Each row was made from one walk, in order. Every step used is in the known rows, and no mark comes twice. Write each row's walk.
Known rows
makugot -> gezuz -> pivana: [-10   0 -27   0  -4  16   2  -3 -12  -8  -3   0  -1   4  -4  12  -4  10
   1   6   5]
pivana -> makugot: [-11  -3   6   8  -6   2   2  -8  -8  -5   0   7   3   3   6  -1  11  -3
   5  -2 -13]
gezuz -> pivana -> fava -> kego -> sekav: [ 15   2   2   4  -2   5   8  -6  -5  11  -8   6 -21  -1  -7   2   1  -6
  -3  -6   1]
sekav -> gezuz -> pivana -> fava -> kego: [ 4  5  0  0  5 -2  4 -1 -8  1 -5  4 -4  0 -6 33  2  6 -3  3 12]
makugot -> pivana -> fasinat: [-13  -3  -2  -1  -2   1   2  10  -4  -9  -2   2  22   4  -2   3   3   3
   7   7 -11]
kego -> sekav -> gezuz -> pivana -> makugot: [ 11   1  10   0  -1 -10   8  -5 -11   1   2   7 -19  -2   1 -16  -6   3
  -6 -21 -13]
pivana -> gezuz: [-15  -1 -31  15  -6   4  -1  10  -7  -4   7   5   3   3   4   2  13   0
   6  -4   5]
gezuz -> makugot -> pivana -> fasinat -> fava: [  0  -1  -2 -10  -2   1  -8   7  12  -6  -2 -10  19   3  -5  20  -2  -8
  -5  23  -9]
makugot -> pivana: [-14  -4  -3   0   2   2   0  -7  -5 -10  -2   1  21   2   4  -4   3   5
   9   3  -8]
kego -> sekav -> gezuz: [ -5  -2  18   6   0  -8   3  -6  -7   2   8   1 -14  -5  12 -41   2   6
   5 -30   6]
pivana -> fasinat -> fava: [-8 -5  2 -2 -7  0  2  8 12 -2 -1 -9  1  2  0  4  4 -6  3  3 11]
fasinat -> fava -> kego -> sekav -> gezuz -> makugot -> pivana: [ 17   2  16  -9   9  -7  -8  -9  15   7   4 -11  -1  -5   5 -13 -16  -4
  -6   2   0]
pivana -> fasinat: [-15  -3   5   7  -6   3   2  10  -5  -4   0   4   3   3   3   1  11  -1
   5  -2  -2]
fasinat -> fava -> kego: [-4 -2  6  2  1  6 -1 -8 15  4 -1 -8 -2 -1  6  7  0 -6  4  3 17]
kego -> sekav -> gezuz -> pivana: [  5   1  10   0   2  -7   5  -5  -9   2   3   2 -19  -4   4 -21  -6   7
  -4 -25   3]
fava -> kego -> sekav: [  2  -2  17  11  -1   6   3  -9   0  11   2   5 -18  -4  10 -26   3  -5
   5 -16   2]
fasinat -> fava: [-11  -5   2  -1  -3   2   0  -9  10  -3  -1 -11   1   1   6  -4   4  -4
   5  -3  15]
kego -> sekav -> gezuz -> pivana -> fasinat: [  6   1  11  -2  -2  -9   7  12  -8   2   1   5 -19  -2  -3 -14  -5   5
  -6 -20  -1]
fava -> kego -> sekav -> gezuz -> makugot -> pivana -> fasinat: [ 13   3  19  -1   6  -6  -5   9  -1   6   5   4   1  -3   2  -7  -9  -1
  -6   2 -17]
fava -> kego -> sekav -> gezuz: [  2   0  23   8   4  -4   2  -6  -3   8   7   4 -17  -6  12 -30  -1   3
   4 -24   8]
fasinat -> fava -> pivana -> gezuz: [  0  -1 -37  -4  -2   0  -2   9  14  -1   2  -4   5   1  -7 -15   3   1
   2   6  11]
pivana -> fasinat -> fava -> kego -> sekav: [  9  -3  15   1  -4   1   5   6  17  13  -1  -5 -18  -2   0 -18  -4 -12
   1  -6  10]

Write each row's walk
[ -2   3   3   0   1  -7   4  -3 -12  -8   0   6  -2   2   0  17   0   7
  -6  -3  -9] : sekav -> gezuz -> pivana -> makugot
[ 11  -2  13 -10   6 -12   5   8  17   7   2  -8   0  -4  -2 -17 -15   0
   2  -4   7] : makugot -> pivana -> fasinat -> fava -> kego -> sekav -> gezuz
[ -9   3  14   5   2  -2 -11  -6  -9  -5   7   1   2  -1  13   3   7   4
  -4  -4  -2] : sekav -> gezuz -> makugot
[ -8   2 -28  13  -7   8 -12   9  -8  -3   8   5   2   3   4  16  13  -5
  -5   8  -6] : pivana -> gezuz -> makugot
[-14  -2 -38   7  -2   2  -1  11  -6  -8   4   4  22   4  -1   7   6   4
   8   6  -4] : makugot -> pivana -> gezuz
[  9   2   4  -2  -1 -10   8  -4 -12   2  -3   2 -18  -2  -5 -10   2   4
  -3 -19   7] : kego -> sekav -> gezuz -> pivana -> fava
[ -2  -1   3  -1  -1   1   1  -8  -4  -4  -2  11   7   1  -2 -22   7   3
   4   3 -19] : fava -> pivana -> makugot
[ 22   3  12  -6   4  -9   7  -8  11  10  -1  -3 -24  -4  -3  -4 -15  -4
  -9  -9   3] : fasinat -> fava -> kego -> sekav -> gezuz -> pivana -> makugot
[-1 -2  0 -7  3  2  1  9 18  1 -5 -7 17  2 -6 18 -7 -5  4 19  4] : makugot -> pivana -> fasinat -> fava -> kego
[ 15   2  22  -1   5  -5  -8 -10  13  12   7 -10 -20  -6  10 -17  -8  -7
  -8  -6  10] : fasinat -> fava -> kego -> sekav -> gezuz -> makugot
[ -6   2   2  -1   3  -4   1  -2 -10  -6   0   1  -2   0   2  12  -1  11
  -3  -9   6] : sekav -> gezuz -> pivana
[  7   3   4  -8   5  -6   3  13  12   3  -3  -6  -6   0  -8  30 -11   1
  -8   8  15] : sekav -> gezuz -> pivana -> fasinat -> fava -> kego
[ -7   1 -33   4  -2   4  -2  10  -3  -3   4   9   7   1  -4 -18  10   6
   5   0  -1] : fava -> pivana -> gezuz
[  6   1   3  -8   2   5  -9   7  17   2  -3  -7  16   3  -5  29  -8 -11
  -7  30  -8] : gezuz -> makugot -> pivana -> fasinat -> fava -> kego
[ 1 -1 -6 -8 -5  1  4 11 10 -2 -6 -7 -4  4 -9 23 -4 -4 -6  8  8] : gezuz -> pivana -> fasinat -> fava
[ -6   0   0  -2  -2   5  -8   9  -5  -7  -1   2  21   4  -2  15   4  -3
  -3  19 -23] : gezuz -> makugot -> pivana -> fasinat
[ -6   1 -34  -1  -6  14   5  -2 -15  -8  -8   0   0   5 -12  23   2   8
   2  11  10] : makugot -> gezuz -> pivana -> fava
[-4  0 -5  2  3  5  2 -5 -3 -1 -7  3 20  2 -5 19  5  1  8 13 -2] : makugot -> pivana -> fava -> kego
[ 3  5  4 -2  8 -2 -9 -5 -6 -2 -2  1 19  0 -2 28  3  3 -3 16 -5] : sekav -> gezuz -> makugot -> pivana -> fava -> kego
[  7  -1   3   1   1   1   6  -8  -2   7  -5   4   2  -1  -3 -12   2  -3
   7  -3  -5] : makugot -> pivana -> fava -> kego -> sekav
[  0  -2 -23 -12  -3   8   2  -9   9  -5  -3  -5   6   2  -9 -20  -6   6
   5  17   0] : fasinat -> fava -> pivana -> makugot -> gezuz
[  2   3  -2   0   3   9  -8  -7  -4  -1  -6   3  19   2  -4  31   6  -6
  -2  25 -12] : gezuz -> makugot -> pivana -> fava -> kego
[  2   1  21   5   0  -5  -7  -8  -9   3   9   0 -15  -5  13 -30   2   0
  -5 -20  -4] : kego -> sekav -> gezuz -> makugot
